Every row comes from one small tree of marks. The marks that hang from a mark follow it in brackets, in the order of their numbers. Every link used is in the known rows. Which tree was each row made from?
Known rows:
Q515{Q343{Q599{Q38}} Q580{Q625}}: [ 21   2 -21 -14 -14  -9   1   2  27 -19  24 -16  -3   6 -12  29 -24   0
  -1 -16   2  10   3  -5  -9 -20  20  -4  24  15  10 -10   1  -7  -5  38
   5   1   8  15  -8]
Q676{Q637}: [  0 -10 -14  -8 -13   7  -3 -15   6 -32   1 -24  22 -21   1  12 -19   6
  10 -26  -4  10   8  -7  19  13 -11  23  29  -8   0 -29   9 -18 -26   1
 -14  -6   7   5 -23]
Q38{Q599{Q343 Q522 Q637{Q676}}}: [ 19  -3 -12  13  -9  -3   7 -18  -2  -2   8 -14  21 -18   1  27 -27   7
  31  -6  19  23  13   3  13   7  11  15   5  24  32 -17  20 -25 -14  22
  15   7  -6  24  19]
Q255{Q450 Q999}: [ 15 -12  19 -14 -13  -6 -24  14  14 -21  -5 -18   4   0 -20   7 -10 -15
  -4  15 -13  -2   1 -23   1   0  -2  13  11   0   3 -11   1 -20  -9  -9
 -13  -9  -4 -11 -18]
Q599{Q38 Q343}: [ 14   8 -13  12 -13  -6 -16 -16   7   6  13 -20  14   3 -12  28 -13   6
  16  -5   9   5   1  -5  12  22  -3  24  12  11  -7 -13  10 -21   9  25
  11  20 -18  19 -11]
Q999{Q255{Q461} Q450 Q630{Q679{Q38}}}: [  1 -10  14   7  42   0 -33  26   8   6 -18 -10  -8  23 -11 -22  20  -4
 -29  36  -3  14 -12 -31   0 -19 -28  -2   4 -31 -11  27 -16 -19  15   5
 -27  -4  21 -25 -21]
Q515{Q343{Q599{Q522 Q637{Q676}}} Q580}: [ 26  -2 -17 -17  -3  -8  18   5  10 -28  11 -15   4 -11 -11  25 -40   6
  16 -22   9  23  15   0  -7 -13  25  -8  15  24  24 -13   6 -18 -19  28
  12  -3   7  11   3]
Q999{Q255{Q461} Q450 Q630{Q679{Q38{Q599}}}}: [  3 -10  11  10  42   1 -32  25  12  15 -14  -7  -8  24  -9 -19  19  -6
 -29  41   0  16 -14 -33   0 -22 -26  -4   5 -24  -3  32 -16 -18  15   6
 -24  -3  24 -23 -12]
Q679{Q38}: [  3  -8 -18  11 -14   9 -19 -10  -8 -35  11 -27  -8 -10 -17  13 -26  -9
   8 -20  -2  -8   5  -7   6  11 -12  15   5 -11 -16 -21   2 -14 -12   5
 -15   1  -6  10 -12]
Q630{Q679{Q38{Q599{Q522}}} Q999{Q255}}: [  9  -9   4  33   6   8 -23 -11  15   1  13 -11 -16   7 -20 -12   6  -5
 -16   8   8   5  15 -22   1 -10 -26   1  -3 -11   1  10   1 -10   0  -3
 -14  -2   0   9 -10]
Q515{Q343{Q599{Q522}} Q580}: [ 18  -2 -25 -14  -2  -4  12   3  12 -26  20 -24  -3   1 -16  23 -35   0
   8 -18   4  10   8  -2 -12 -14  25 -10  16  21  11  -5   0 -15 -11  22
  13  -2   4  11  -7]
Q630{Q679 Q999{Q450}}: [  4   0  18  16  -9   0 -29   3  18  -9  -5 -17   0   4 -18 -15   8  -1
 -24   2  -2   6  12 -30   1  -3 -33   9  11 -16 -13   3   6 -12 -17  -8
 -10 -17   9  -3 -38]
Q630{Q679{Q38{Q599{Q343}}}}: [ 13   6 -13  32 -12   7 -25 -21   0 -14  13 -21  -7   1 -14  12 -13  -2
   3  -3  13   1  13 -11   4   6 -15   6  -1  -4  -9 -12   3 -11  -1   1
   9   5  -9  17  -1]
Q679{Q38{Q599} Q630{Q999{Q255{Q461} Q450}}}: [  7 -19  -1  20  22  10 -19  18  20  16   9  -7  -9   5 -20  -9   0 -13
 -20  30   2  -1 -11 -38  -6 -10 -22   4   5 -20   1  21 -13 -11  21   6
 -27  -5  23  -4 -11]
Q630{Q679}: [  4   0  -1  13 -22   4 -25 -14   4 -27   1 -27   3  -4 -11   6  -9   1
  -8 -16   2  -4  13 -10   6   9 -18  14  13  -7 -12 -14   8 -14 -19  -5
  -1 -10  -4   8 -26]
Q599{Q38 Q343 Q637}: [ 18  13  -3  14  -7 -12  -2 -11   0   5   7 -17  18 -11  -5  27  -6  17
  21  -8  12  23   7  -4  14  28   0  23   7  19  -3 -16  17 -26   6  40
   5  23 -12  20   1]
Q522{Q639{Q133{Q118}}}: [-13 -19  27  -8 -12   9  13 -45 -12 -31 -12 -43 -13   7  -6  24 -19 -10
  19 -37   8 -35 -19  -8  11  21   0  10  19  16  -3 -24   4 -16 -25  11
 -26 -14  -4  11 -29]
Q461{Q255{Q999}}: [ 22 -18  14 -15 -12  -6 -22   6  12 -20   4 -15   3  -4 -17  -3  -3  -9
  -6   9  -2  -4   8 -11  13  -2  -7   5  17   8   5  -8   5 -21 -15  -5
 -18  -6  -4  -7 -15]
Q515{Q580}: [  4  -9 -12 -11 -19   3 -16  -2   4 -42  13 -26  -5  -4 -10  13 -26  -8
   1 -18  -5  -2   1  -6   5  -4   9  10  16   7  -8 -14   4 -15 -21  10
  -6  -8   5   3 -17]
Q133{Q118}: [ -1 -18   5  -1 -19   9   0 -28   0 -23  -4 -38  -1  -1 -10  16 -18 -14
   9 -32  -4 -19  -5  -7  10  10  -7  16  13   8  -9 -29   6 -15 -22   7
 -16 -12  -2  12 -30]
Q343{Q599{Q38 Q522{Q639} Q637}}: [  4  -7   6 -11   2 -11  10  -8   1   0   5 -15  14 -11 -11  38 -11  14
  27 -23  11   7   7  -7   5  14  14  16  23  24  15  -8  14 -27 -14  45
 -14   9  -1  13  -3]
Q255{Q450 Q461 Q630{Q679{Q38{Q599}} Q999}}: [ 26 -18  33   3   9 -11 -41  19  17   7  -5  -3  -8   5 -24  -9   5 -23
 -21  50  -5  15   1 -33  -2 -18 -20 -16  -6  -5   9   9  -7  -7  18 -21
 -11  -4   0 -24 -12]
Q38{Q599{Q343 Q522{Q639} Q637{Q676}}}: [ 13  -8  -5  10  -7  -4  12 -24  -7  -1   4 -16  18 -14   1  30 -27  10
  35  -9  23  15   8   1  14  12  14  10   9  29  33 -19  20 -26 -15  24
  13  10  -6  22  18]
Q999{Q255 Q450 Q630{Q679{Q38}}}: [ -5  -2   7  14  30   6 -32  18   7  -5 -18 -14  -5  24 -12 -21  17   2
 -27  20  -2   6  -6 -34   0 -17 -34   7   4 -35 -16  20 -14 -17   7  11
 -24  -6  20 -16 -24]
Q255{Q450 Q461 Q630{Q679{Q38{Q599}}} Q999}: [ 33 -16  42  -8  10 -13 -44  27  20   5  -6   0 -10  13 -24  -4   5 -27
 -15  58  -7   7   4 -32  -6 -19  -8 -18 -10  -2  13   6  -8  -7  19 -23
 -11  -2  -7 -27   0]
Q255{Q999{Q630}}: [  8  -4   8 -10  -8  -2 -22  10   8 -17  -3 -18   9   2  -9  -5  -4  -6
  -9  10  -5 -14  10 -19   1  -1 -13  12   5  -3  -1  -5   4 -11 -16   3
 -18  -8  -1 -10 -17]
Q461{Q255{Q630{Q679{Q38}} Q999{Q450}}}: [ 25 -13  32  -6   5  -6 -39  19  15 -11  -5  -5  -6  14 -25 -17  12 -12
 -16  31  -2   1  11 -27   6 -17 -21  -9   1 -10   0   1  -4 -12   0  -9
 -19  -6  -2 -18 -15]
Q461{Q255}: [ 14 -19   0  -9 -13  -2 -18  -3   4 -24   4 -22   7 -10 -13   3 -10  -5
  -3  -4  -1   0   1  -5  17   3  -8  10  23   6   1 -11   5 -24 -16   0
 -14  -6   1  -2 -21]
Q38{Q599{Q343 Q637}}: [ 16   4 -13  17 -13  -4   1 -15  -1  -4  12 -22  15 -15   1  20 -16   9
  15  -1  15  19   5  -6  10  13   3  14  10  28  11 -11  13 -24  -9  23
  11   6   1  18  13]
Q515{Q343{Q599{Q38 Q522}} Q580}: [ 19   2 -21 -14   1  -7   9   3  19 -10  24 -17  -1   7 -18  32 -32   1
  11 -18   6  11   6  -4 -10  -9  25  -4  16  22  12  -2   1 -14  -4  31
  10   7  -1  15  -7]
Q118{Q133}: [ -1  -9   4  -1 -21   8  -7 -32   4 -31   5 -40   5  -1  -2  20 -24  -8
   8 -27  -3 -11  -5  -8  12  11  -7  22  18   3  -6 -24   1 -15 -20   2
 -25 -17   3  17 -22]
Q599{Q38 Q343 Q522{Q639{Q133}} Q637{Q676}}: [ 11   1  20   4   6 -10  20 -35 -10   3  -7 -13  12  -5  -3  42 -21  15
  50 -22  27  10   2   6  19  29  16  19   3  22  27 -24  24 -29  -3  42
   1  21 -23  28   7]
Q679{Q38 Q630{Q999}}: [  4  -9 -10  20  -7  12 -18   1   7 -16   9 -19  -5 -10 -24  -3 -14  -9
 -11  -2   1 -21   6 -26  -4   7 -24  13  -1 -25 -15  -8  -3  -5   7   3
 -22  -5   5   5 -25]
Q625{Q580}: [  2 -13 -17   0 -25   5 -18  -3  12 -32  14 -21  -4  -4   2  13 -16  -8
  -7 -17 -10   4   8  -8  10  -3   0  15  13  -3   2 -25   5 -15 -23  16
 -12 -12   6   3 -24]

Write each row's tree:
[ 27 -19  27   2   0  -7 -38  10  18  -4  -2  -4  -3   6 -25 -11   7 -14
 -19  37   0  10   5 -30   9 -20 -22 -11   3  -1  10   3  -5 -12   8 -13
 -13  -6   2 -16 -14]	Q461{Q255{Q450 Q630{Q679{Q38{Q599}} Q999}}}
[ -2  -4   3   7   3   0  14 -38 -16 -19   1 -38  -1   5  -8  25 -18   2
  33 -16  19 -13  -6   7   6  18  16   9   5  14   6 -17  13 -24  -3  19
   6  10 -21  21  -9]	Q599{Q343 Q522{Q639{Q133}}}
[  2 -19   9   3  14   3 -16  22  23   7  -4 -16   6   2 -17 -15   8  -6
 -28  22  -5  -1 -10 -34  -4  -3 -22  11  16 -18  -3  19  -6 -16  11   4
 -24 -16  24 -12 -35]	Q679{Q630{Q999{Q255{Q461} Q450}}}
[  7 -10  17 -17   2  -8  14 -20  -1  -4  -5  -8  12 -13  -7  44 -22  10
  38 -28  16   5   5  -5  11  12  13  18  24  24  29 -14  16 -26 -21  42
 -16  -1  -3  15  -1]	Q343{Q599{Q38 Q522{Q639{Q133}} Q637{Q676}}}
[ 15  -2  24  -2   4  -5 -35  18  11 -15 -14 -11  -2  11 -20  -6   3 -13
 -15  29  -8  -7   7 -32  -4 -10 -17   3  -6 -19  -4  -3  -6 -12   4 -10
 -18  -4  -3 -19 -17]	Q255{Q450 Q999{Q630{Q679{Q38}}}}
[ 15  -8  -1 -13  -4  -9   2  -5   7  -1   2  -4  23 -21 -10  38 -23  10
  30 -23   8  18  16  -3  10   6   9  23  21  17  26 -14  17 -26 -20  39
  -8   2  -1  14   0]	Q343{Q599{Q38 Q522 Q637{Q676}}}
[ 11   2  11   5  -4   1 -30   6   7 -18  -4 -14  -2   7 -14  -8   1  -6
 -12  12   0 -16  17 -22  -2  -4 -22   6  -5 -15  -8  -5   1  -6  -8  -3
 -18  -4  -5  -7 -15]	Q255{Q999{Q630{Q679{Q38}}}}
[ 21   4  -3  10  -1 -11   5 -16   0   8   2  -7  25 -14  -6  35 -21  15
  40 -15  17  26  16   7  18  21  10  25   1  14  23 -23  26 -28   0  38
  11  24 -21  28   8]	Q599{Q38 Q343 Q522 Q637{Q676}}
[  7  -3  -7  15  -2  -4  14 -23  -8   0  11 -25  13  -9   0  26 -16  11
  28  -6  21  12   3  -1   8  15  16   8   7  31  20 -11  17 -27  -8  28
  10  15  -6  23  16]	Q38{Q599{Q343 Q522{Q639} Q637}}
[  5 -16   0   2 -12   1   9 -18  -4 -10   3 -15  16 -17   1  28 -30   6
  27 -20  15   8   6  -3  15  10  10  13  14  23  34 -17  20 -24 -30  17
  -5  -1   2  17  10]	Q38{Q599{Q522{Q639} Q637{Q676}}}
[ -9 -12   1  -2  -5  -2  -3 -18   2   1  11 -22   7   7 -15  34 -17   1
  23 -25   7 -13  -4  -3  11  23   8  21  13   8   6 -11  15 -21 -10  23
 -14  16 -16  18 -19]	Q599{Q38 Q522{Q639}}
[ 10 -17  20   1  28  -1 -35  23  13   1  -9 -11  -9  20 -16 -16  14 -10
 -23  33  -6  19 -10 -27   1 -17 -22  -5   8 -20  -5  20 -12 -18  13   0
 -20  -7  14 -22 -19]	Q999{Q255{Q461 Q630{Q679{Q38}}} Q450}
[ 11 -22   8  -1   2  -4 -18   6  16  -4   5 -17  -1  -5 -14 -14   3  -9
 -20  13  -6  10  -1 -18   7  -2 -19   8  18   2   1  10   2 -19  -6  -2
 -21 -11   9 -10 -26]	Q630{Q999{Q255{Q461}}}
[  5 -18   3  14  22   9 -21  21  14   2   1 -13 -10   3 -24 -15   2 -12
 -22  21  -4  -5  -8 -35  -6  -5 -26   5   3 -31 -12  14 -12 -12  21   5
 -31  -6  19  -9 -25]	Q679{Q38 Q630{Q999{Q255{Q461} Q450}}}
[ 21   0 -19 -12  -5 -10  20   3  13 -32  18 -21  -2  -6  -8  21 -24   5
   6 -20   4  19  12   3 -13 -24  30 -11  14  17  19 -14   8 -13 -14  41
   4  -2  10  16   2]	Q515{Q343{Q599{Q522 Q637}} Q580{Q625}}
[ -1 -14   5   8   6   8 -15  16  22   0  -3 -18   9   4 -17 -14   6  -2
 -26  11  -4  -6  -7 -36  -3  -3 -25  17  16 -21  -7  13  -5 -15   6   7
 -23 -17  23  -6 -37]	Q679{Q630{Q999{Q255 Q450}}}
[ 14 -14  10  27  15   3 -24  -4  16   9  12  -8 -19   6 -20 -14   8 -11
 -18  20   7  11  11 -20   0 -12 -22  -6  -2  -8   5  16   0 -12   7  -7
 -15   0   1   2  -7]	Q630{Q679{Q38{Q599{Q522}}} Q999{Q255{Q461}}}
[  7 -23  17 -13  23  -4 -26  27  14   2  -9 -15   3  15 -11 -13   9  -9
 -20  31 -11  20 -18 -25   4 -15 -14   1  18  -7   2  21  -9 -22   7   5
 -21 -11  18 -25 -22]	Q999{Q255{Q461 Q630} Q450}
[  8 -22  10   1   8   1 -16  17  23   3  -4 -17   7  -3 -19 -10   4  -9
 -27  24  -6  -2  -9 -31  -3  -3 -17  10  15 -14   1  13  -6 -16  15  -2
 -21 -13  17 -13 -33]	Q679{Q630{Q999{Q255{Q450 Q461}}}}
[  8  -7  -7  26  -3  10  -8   2   8  -1  12 -12  -1 -16 -16   2 -12  -3
  -5   4   9  -7   7 -30  -3   6 -19  10  -3  -9   0  -2   1  -7   6  14
 -22  -2  14  11  -2]	Q679{Q38{Q599{Q637}} Q630{Q999}}
[ 14  -1   7   6   1 -13  11 -22  -6   8  -3 -10  22  -8  -6  39 -21  18
  45 -18  23  17   9   4  19  28  13  19   6  19  25 -25  25 -29  -2  40
   8  28 -22  25   7]	Q599{Q38 Q343 Q522{Q639} Q637{Q676}}
[  9 -12  26  11  15  -4 -30  14  24   7  -8 -11  -7  11 -18 -25  21  -5
 -34  24  -4  19   2 -31   2 -12 -31   1  15 -14  -6  21  -2 -18  -1  -9
 -17 -15  15 -14 -34]	Q630{Q679 Q999{Q255{Q461} Q450}}
[ 20  -1  -7   9  -5  -7  10 -17 -11 -17  -5 -18  23 -22  -3  21 -25  13
  35 -15  15  24  19  10  14  14  10  17   0  11  22 -29  25 -29 -12  24
  15  10 -15  21   7]	Q599{Q343 Q522 Q637{Q676}}
[ 20  -2  26  -3 -18  -3 -36   6  15 -18  -2 -13   3   9 -16  -9   4  -8
 -14  16  -2 -10  22 -22  -2  -7 -19   0  -2  -1   0  -8   5  -2 -10 -10
  -6 -12 -11  -9 -17]	Q255{Q630{Q679} Q999}
[ 19   1  16   5  -5  -1 -25   6   7 -10  -8  -2   5  -3  -7  -3  -6  -2
  -3  13   7  -2  23 -23   4  -6 -20   6  -5  -5  12  -8   6  -8 -15   2
 -14  -6   0  -4   3]	Q255{Q999{Q630{Q679{Q38{Q599{Q637{Q676}}}}}}}
[ 15  -2 -23  -6 -22  -2   1  -1  16 -40  20 -28  -8   4  -8  12 -29  -4
  -9 -19  -3   5   2   0  -6 -16  15  -6  14   5   3 -18   4  -6 -13  18
   5  -5   6  14 -14]	Q515{Q343 Q580{Q625}}
[  6 -11   9   1  22  -3 -27  10   9  -1 -13 -16   3  11  -5 -18  16  -1
 -29  26   0   6  -3 -18   4 -11 -23   2  10 -13  -1  20  -7 -17   7   1
 -17  -6  12 -20 -22]	Q999{Q255{Q461} Q630{Q679}}
[  9 -15  19  -3  28  -7 -31  20  13   1 -21 -14   3  15  -9 -16  18  -6
 -31  39  -6  13 -12 -27   2 -15 -19  -1  10 -16   2  22 -12 -22  16  -4
 -17  -5  14 -29 -24]	Q999{Q255{Q450 Q461} Q630{Q679}}
[ 12  -5  17   8 -19  -1 -33  -2  13 -15  -1 -17   6   2 -17 -14   3  -3
 -21   8  -1  -3  18 -23   2  -6 -31   2   2  -4  -5  -4   7  -2 -10  -8
  -6 -15  -3  -7 -29]	Q255{Q630{Q679 Q999}}
[ 14  10  -5  15   6 -11   9 -14  -2  10  11 -18  17  -7  -7  31  -8  16
  32 -11  14  22  10   5  11  25  13  22  -3  17   7 -14  23 -29   8  43
   6  30 -21  27   6]	Q599{Q38 Q343 Q522 Q637}
[  8   2  -5  28  -6   7 -15 -17  -2 -17  10 -19  -8  -6 -12  12 -12   1
   7 -13  11   5  18  -8   4   6  -9   7  -4  -5  -1 -12  10 -14 -11   6
  -6   3  -6  18   3]	Q630{Q679{Q38{Q599{Q522 Q637}}}}
[ 22 -11  33 -11  20 -13 -37  29  13  -1 -17  -6  -6   9 -20  -8   7 -22
 -19  48 -10   2   0 -29  -5 -12 -10  -7  -5 -15   3   6  -8 -14  14 -17
 -20  -1  -2 -30 -14]	Q255{Q450 Q461 Q999{Q630{Q679{Q38}}}}
[ 19 -16  20  22  14  -1 -33   5  21   8   3  -5 -18   7 -22 -14  11 -14
 -25  33   1  16   2 -32   1 -14 -26  -7   3 -10   3  17  -8 -14  13 -14
 -16  -4   7  -9 -11]	Q630{Q679{Q38{Q599}} Q999{Q255{Q450 Q461}}}
[ 11  -5   5   9  -3  -1  18 -34 -10  -6   0 -19  11 -11   4  32 -27   8
  39 -12  27   9   2   2  14  13  16  11   7  31  35 -17  19 -25 -15  25
   8   5  -7  24  19]	Q38{Q599{Q343 Q522{Q639{Q133}} Q637{Q676}}}
[ 11  -3  16  18  -5   2 -37   7  14  -3   2  -9  -4  10 -20 -13   3  -8
 -18  20   1   3  12 -34  -1 -14 -33  -3  -4 -12  -5   4  -1  -1  -3  -4
 -10 -11   5  -7 -17]	Q255{Q630{Q679{Q38{Q599}} Q999{Q450}}}
[  7 -22  11 -14  28  -8 -23  24   9   0 -18 -16   8   9  -8 -10   7  -9
 -23  37 -10  12 -20 -24   4 -13 -12   4  14  -9   6  20 -12 -25  14   3
 -23  -4  17 -30 -21]	Q999{Q255{Q450 Q461} Q630}
[ -2 -12  -2   6  -7   0  12 -16  -6  -8  10 -23  10 -12  -1  25 -18   6
  21 -17  13   4   2  -5   9  14  12  11  11  25  22 -10  17 -24 -23  21
  -9   4   2  17   9]	Q38{Q599{Q522{Q639} Q637}}
[  9  -2 -23  16  -8   2  -1 -21   1   0  20 -26  12  -2  -6  24 -22  -1
  21  -1  14   6   4   2   6   5  11  14   7  20  15  -7  13 -21  -4  14
  17   9 -10  23   7]	Q38{Q599{Q343 Q522}}
[ 11 -15  17   0   2  -1 -31   8  15 -15 -10 -18   4  14 -15  -8   8  -5
 -21  22  -7  11  -5 -26   4 -12 -18   4  11  -9   2   7  -8 -18   8  -4
  -9 -10   6 -15 -22]	Q999{Q255{Q450 Q630{Q679}}}
